Each row was made from one small tree. The marks that hang from a mark follow it in brackets, in the order of their numbers. Every link used is in the known rows. Write each row's tree.
Known rows
k820[k279[k670[k224] k913]]: -1.25, 5.57, -4.39, 1.76, 3.78, -2.36, -0.13, 0.87, -0.96, -4.54, 1.26, -2.75, -5.48, -2.29, -4.00, 1.53, 1.12, 2.82, -1.98, -0.59
k820[k279[k670 k913[k156]]]: -0.36, 6.48, -4.34, 2.26, 3.23, -4.81, 3.00, 0.40, -1.38, -4.47, 2.09, -1.35, -4.87, -2.27, -2.74, -0.42, -1.77, 2.35, 1.85, -1.60
k112[k156]: -0.75, 2.33, -1.24, 3.77, 3.59, -1.98, 1.49, 1.39, -1.34, -2.05, -0.01, 1.00, -2.19, -2.11, -0.76, -0.72, -0.06, 2.49, 0.08, -0.28
k729[k487]: -2.78, -0.27, 0.38, 0.90, 4.30, 0.19, 0.17, 0.14, -2.71, -0.40, -0.18, 0.48, -2.68, -0.30, -1.61, -1.56, 1.05, 0.78, -1.27, 1.19
k279[k670[k224]]: -1.22, 3.91, -2.54, 0.92, 3.55, 1.20, -0.58, 0.88, -1.84, -2.52, 0.63, -2.60, -3.54, -2.01, -3.18, 0.87, 0.79, 2.94, -3.80, -0.68
k670[k224 k279[k820]]: -0.99, 1.19, -5.02, 2.15, 2.62, -1.07, -2.77, 4.19, -2.92, -2.57, -1.21, -2.81, -3.82, -2.20, -2.99, -0.02, 3.38, 4.64, -1.10, 1.39
k156[k913[k279[k670]]]: -0.80, 5.72, -2.75, 2.23, 2.70, -2.75, 1.98, 1.86, -0.94, -4.24, 2.70, -1.34, -3.52, -3.40, -5.06, 0.85, 0.72, 2.39, -0.62, -1.56
k156[k913[k279[k670[k224[k112]] k820]]]: -2.54, 5.52, -6.97, 1.02, 0.36, -0.32, -1.17, 4.10, -2.09, -5.14, 4.19, -3.26, -5.10, -3.57, -5.47, -0.04, 3.07, 5.43, -2.73, 0.07
k224[k112[k156[k913[k279]]]]: -0.76, 5.02, -3.84, 3.11, -0.16, -4.22, 2.18, 1.74, -1.07, -5.31, 3.25, 1.55, -3.57, -3.58, -2.56, -0.99, 1.32, 3.54, 0.38, 0.20
k156[k913]: -2.25, 1.34, -0.71, 2.51, 3.96, -1.39, 0.01, 2.76, -1.12, -2.08, 1.12, -0.77, -2.60, -1.86, -3.47, 0.34, 2.48, 0.43, -1.85, 0.11
k820[k279[k670[k224[k112]] k913]]: -1.29, 6.61, -5.72, 0.31, 1.82, -1.71, -0.04, 0.02, -2.14, -5.20, 1.96, -2.49, -5.62, -1.80, -3.79, 0.73, 1.44, 2.85, -1.78, -0.27
k670[k224[k112] k279[k820 k913]]: -2.50, 2.69, -7.26, 1.53, 0.58, -0.65, -2.76, 2.83, -3.42, -4.60, -0.36, -3.49, -5.07, -1.65, -3.97, -0.80, 4.72, 4.53, -2.18, 0.88
k112[k156[k913[k279[k670[k224] k820]]]]: -2.08, 5.20, -6.85, 4.14, 1.87, -2.69, -0.30, 5.63, -0.45, -5.93, 4.05, -2.11, -5.53, -5.02, -4.16, 0.20, 1.92, 7.48, -1.96, -0.10
k487[k279[k670[k224[k112[k156]]] k820]]: -1.20, 4.56, -8.57, 3.31, 2.17, 0.24, 0.16, 4.10, -2.22, -5.39, 2.90, -3.48, -3.40, -2.02, -0.98, -1.52, 0.11, 8.23, 0.08, -0.57
k670[k224[k112] k279]: 0.33, 3.35, -4.71, 0.03, 0.29, -1.32, -1.44, 0.41, -3.49, -3.64, -0.67, -1.73, -4.10, -1.84, -2.48, -0.34, 2.99, 3.63, -1.93, 1.47
k913[k156 k279[k670]]: 0.86, 6.66, -3.06, 1.65, 1.10, -3.07, 3.77, 0.10, -1.89, -3.83, 2.93, -0.64, -3.31, -3.43, -2.96, -1.61, -2.38, 2.86, 1.32, -1.75
k487[k279]: -0.49, 1.47, -1.54, 3.10, 4.05, -1.00, 1.70, 1.63, -1.26, -2.13, 0.30, -1.56, -0.71, -0.82, -1.86, -0.97, 0.10, 1.45, 1.47, -0.83
k156[k913[k279[k670 k820]]]: -2.01, 5.05, -4.44, 2.93, 3.26, -1.89, 0.70, 4.65, -1.48, -3.72, 2.90, -2.22, -3.47, -3.28, -5.35, 0.33, 1.41, 3.50, 0.13, -1.47
k279[k820]: -2.53, 0.87, -1.68, 2.59, 4.21, 0.41, -0.66, 3.56, -2.37, -0.27, -0.18, -1.52, -1.70, -1.16, -2.62, -0.76, 1.38, 1.41, 0.03, -0.07
k670[k224 k279[k913]]: -1.56, 2.18, -4.09, 2.30, 1.99, -2.21, -1.36, 1.10, -1.63, -4.49, -1.49, -2.73, -4.89, -2.29, -3.87, 0.44, 3.79, 3.13, -2.98, 0.19
k279[k670 k820 k913]: -3.35, 3.94, -3.91, 2.63, 4.91, 0.68, -0.07, 2.74, -1.96, -2.41, 0.91, -3.43, -3.44, -1.10, -4.42, 0.13, 0.95, 2.08, -1.14, -2.45

Write each row's tree
0.42, 5.27, -3.65, 0.98, 3.80, -2.01, 0.03, 1.28, -1.77, -3.41, 1.01, -1.63, -4.24, -2.29, -2.77, 1.76, 0.16, 3.02, -1.09, 0.42 -> k820[k279[k670[k224]]]
-1.59, 6.75, -7.06, 3.20, 1.08, -3.05, 1.55, 4.22, -1.97, -5.65, 4.30, -0.77, -4.14, -3.86, -3.47, -0.72, 0.52, 6.01, 1.10, -1.13 -> k224[k112[k156[k913[k279[k670 k820]]]]]
-1.09, 5.46, -5.86, 1.99, 0.68, -1.54, 0.63, 3.35, -1.90, -4.33, 3.50, -2.62, -4.70, -3.86, -3.46, -1.92, -0.18, 5.67, -0.72, -0.43 -> k913[k156 k279[k670[k224] k820]]
-1.82, 4.33, -3.70, 3.30, 4.52, -0.67, 2.40, 1.03, -0.70, -4.40, 1.22, -4.00, -2.34, -0.82, -3.47, -0.23, -0.34, 2.42, 0.23, -3.24 -> k487[k279[k670 k913]]
-1.56, 2.72, -5.77, 3.47, 1.82, -3.57, 0.11, 3.68, -2.71, -3.76, -0.30, -2.42, -4.45, -1.99, -2.91, -2.00, 1.49, 3.58, 1.48, -0.60 -> k670[k279[k820 k913[k156]]]
-1.90, 2.09, -4.59, 3.24, 3.47, -2.23, -0.87, 3.68, -2.55, -2.92, -1.42, -2.68, -3.46, -1.49, -3.92, -0.14, 2.86, 2.59, 0.79, -0.88 -> k670[k279[k820 k913]]
-0.86, 6.00, -5.35, 1.88, 2.02, -3.83, 0.96, 1.03, -0.85, -5.57, 2.66, -2.52, -6.23, -2.85, -3.03, -0.17, -0.27, 3.73, -0.71, -0.36 -> k820[k279[k670[k224] k913[k156]]]
-1.95, 3.33, -8.29, 1.58, -0.95, -2.09, -1.86, 3.14, -3.36, -5.40, 1.22, -3.51, -5.80, -2.18, -2.97, -2.64, 3.30, 5.45, -1.21, 1.07 -> k670[k224[k112] k279[k820 k913[k156]]]
-0.30, 3.52, -4.06, 2.71, 1.38, -4.41, 1.49, 0.82, -2.11, -4.40, -0.33, -1.51, -4.55, -2.07, -2.55, -1.64, 0.72, 2.47, 0.73, -0.83 -> k670[k279[k913[k156]]]
-0.47, 5.89, -4.75, 2.34, 1.61, -2.42, 2.60, 2.98, -2.28, -3.31, 3.00, -1.70, -3.26, -3.30, -3.30, -2.18, -1.87, 4.21, 2.18, -1.76 -> k913[k156 k279[k670 k820]]
-0.91, 3.77, -2.69, 2.73, 2.38, -5.33, 2.17, 1.02, -1.16, -3.56, 1.43, -0.14, -4.07, -2.04, -2.12, -1.31, -0.54, 0.80, 2.03, -0.20 -> k820[k279[k913[k156]]]
-0.49, 5.72, -3.05, 1.28, 1.87, -0.93, 0.93, 0.29, -1.31, -3.95, 1.73, -2.02, -3.68, -3.52, -4.17, 0.35, 0.55, 3.51, -2.46, -0.91 -> k913[k279[k670[k224]]]
-2.20, 2.11, -6.72, 3.10, 0.84, -2.85, -1.76, 4.16, -2.22, -4.77, 0.36, -3.48, -5.71, -2.68, -3.37, -1.87, 3.04, 5.22, -1.35, 0.57 -> k670[k224 k279[k820 k913[k156]]]
-2.82, 3.68, -6.76, 3.49, -0.60, -2.61, -0.93, 4.99, -1.22, -5.53, 3.82, -0.51, -4.78, -4.25, -3.30, -1.38, 3.69, 6.26, -1.60, 1.59 -> k670[k224[k112[k156[k913[k279[k820]]]]]]
-3.06, 4.37, -4.97, 2.81, 2.96, -0.45, 1.03, 3.16, -2.03, -3.22, 2.25, -3.28, -4.00, -1.92, -3.58, -1.95, -0.40, 3.18, -0.14, -2.51 -> k279[k670 k820 k913[k156]]
-3.99, 4.53, -6.57, 0.96, 2.10, 2.44, -2.02, 2.34, -2.68, -3.98, 1.82, -4.39, -4.79, -1.55, -4.48, -0.55, 2.94, 4.03, -3.91, -1.05 -> k279[k670[k224[k112]] k820 k913]
-0.79, 4.16, -6.54, 1.04, -1.37, -2.84, -0.47, 0.31, -2.85, -6.00, 0.95, -2.31, -5.99, -2.27, -2.68, -2.11, 2.69, 4.09, -1.84, 0.71 -> k670[k224[k112] k279[k913[k156]]]
-4.24, 1.81, -5.34, 2.95, 5.53, 0.67, 0.68, 3.23, -1.97, -3.28, 2.14, -4.29, -3.43, 0.30, -3.10, -2.05, 0.55, 4.41, 0.55, -1.71 -> k729[k487[k279[k670 k820 k913]]]
-2.33, 4.39, -5.71, 0.09, 2.32, 2.70, -1.89, 2.61, -3.38, -2.76, 1.61, -3.40, -3.81, -1.45, -3.31, -0.37, 1.83, 4.33, -2.76, -0.18 -> k279[k670[k224[k112]] k820]
-0.76, 5.23, -3.65, 2.30, 3.23, -1.07, 1.53, 2.55, -2.31, -2.45, 1.74, -1.94, -2.42, -2.88, -4.34, -0.37, -0.44, 3.17, 1.26, -1.84 -> k913[k279[k670 k820]]
-2.00, 3.46, -8.30, 3.18, 0.21, -2.46, -2.03, 3.45, -2.68, -5.95, 0.03, -2.21, -5.67, -2.71, -2.29, -1.09, 3.72, 6.93, -1.27, 0.88 -> k670[k224[k112[k156]] k279[k820 k913]]
-2.74, 4.52, -5.48, 2.44, 2.24, -1.07, -1.27, 5.10, -0.95, -4.49, 3.50, -3.37, -4.66, -3.86, -5.64, 0.61, 2.94, 5.29, -2.69, -0.19 -> k156[k913[k279[k670[k224] k820]]]
-1.77, 5.19, -3.34, 2.15, 3.02, -1.47, 2.21, 0.32, -1.59, -4.02, 1.87, -2.40, -4.13, -1.83, -3.07, -1.41, -1.07, 2.02, -1.02, -2.63 -> k279[k670 k913[k156]]
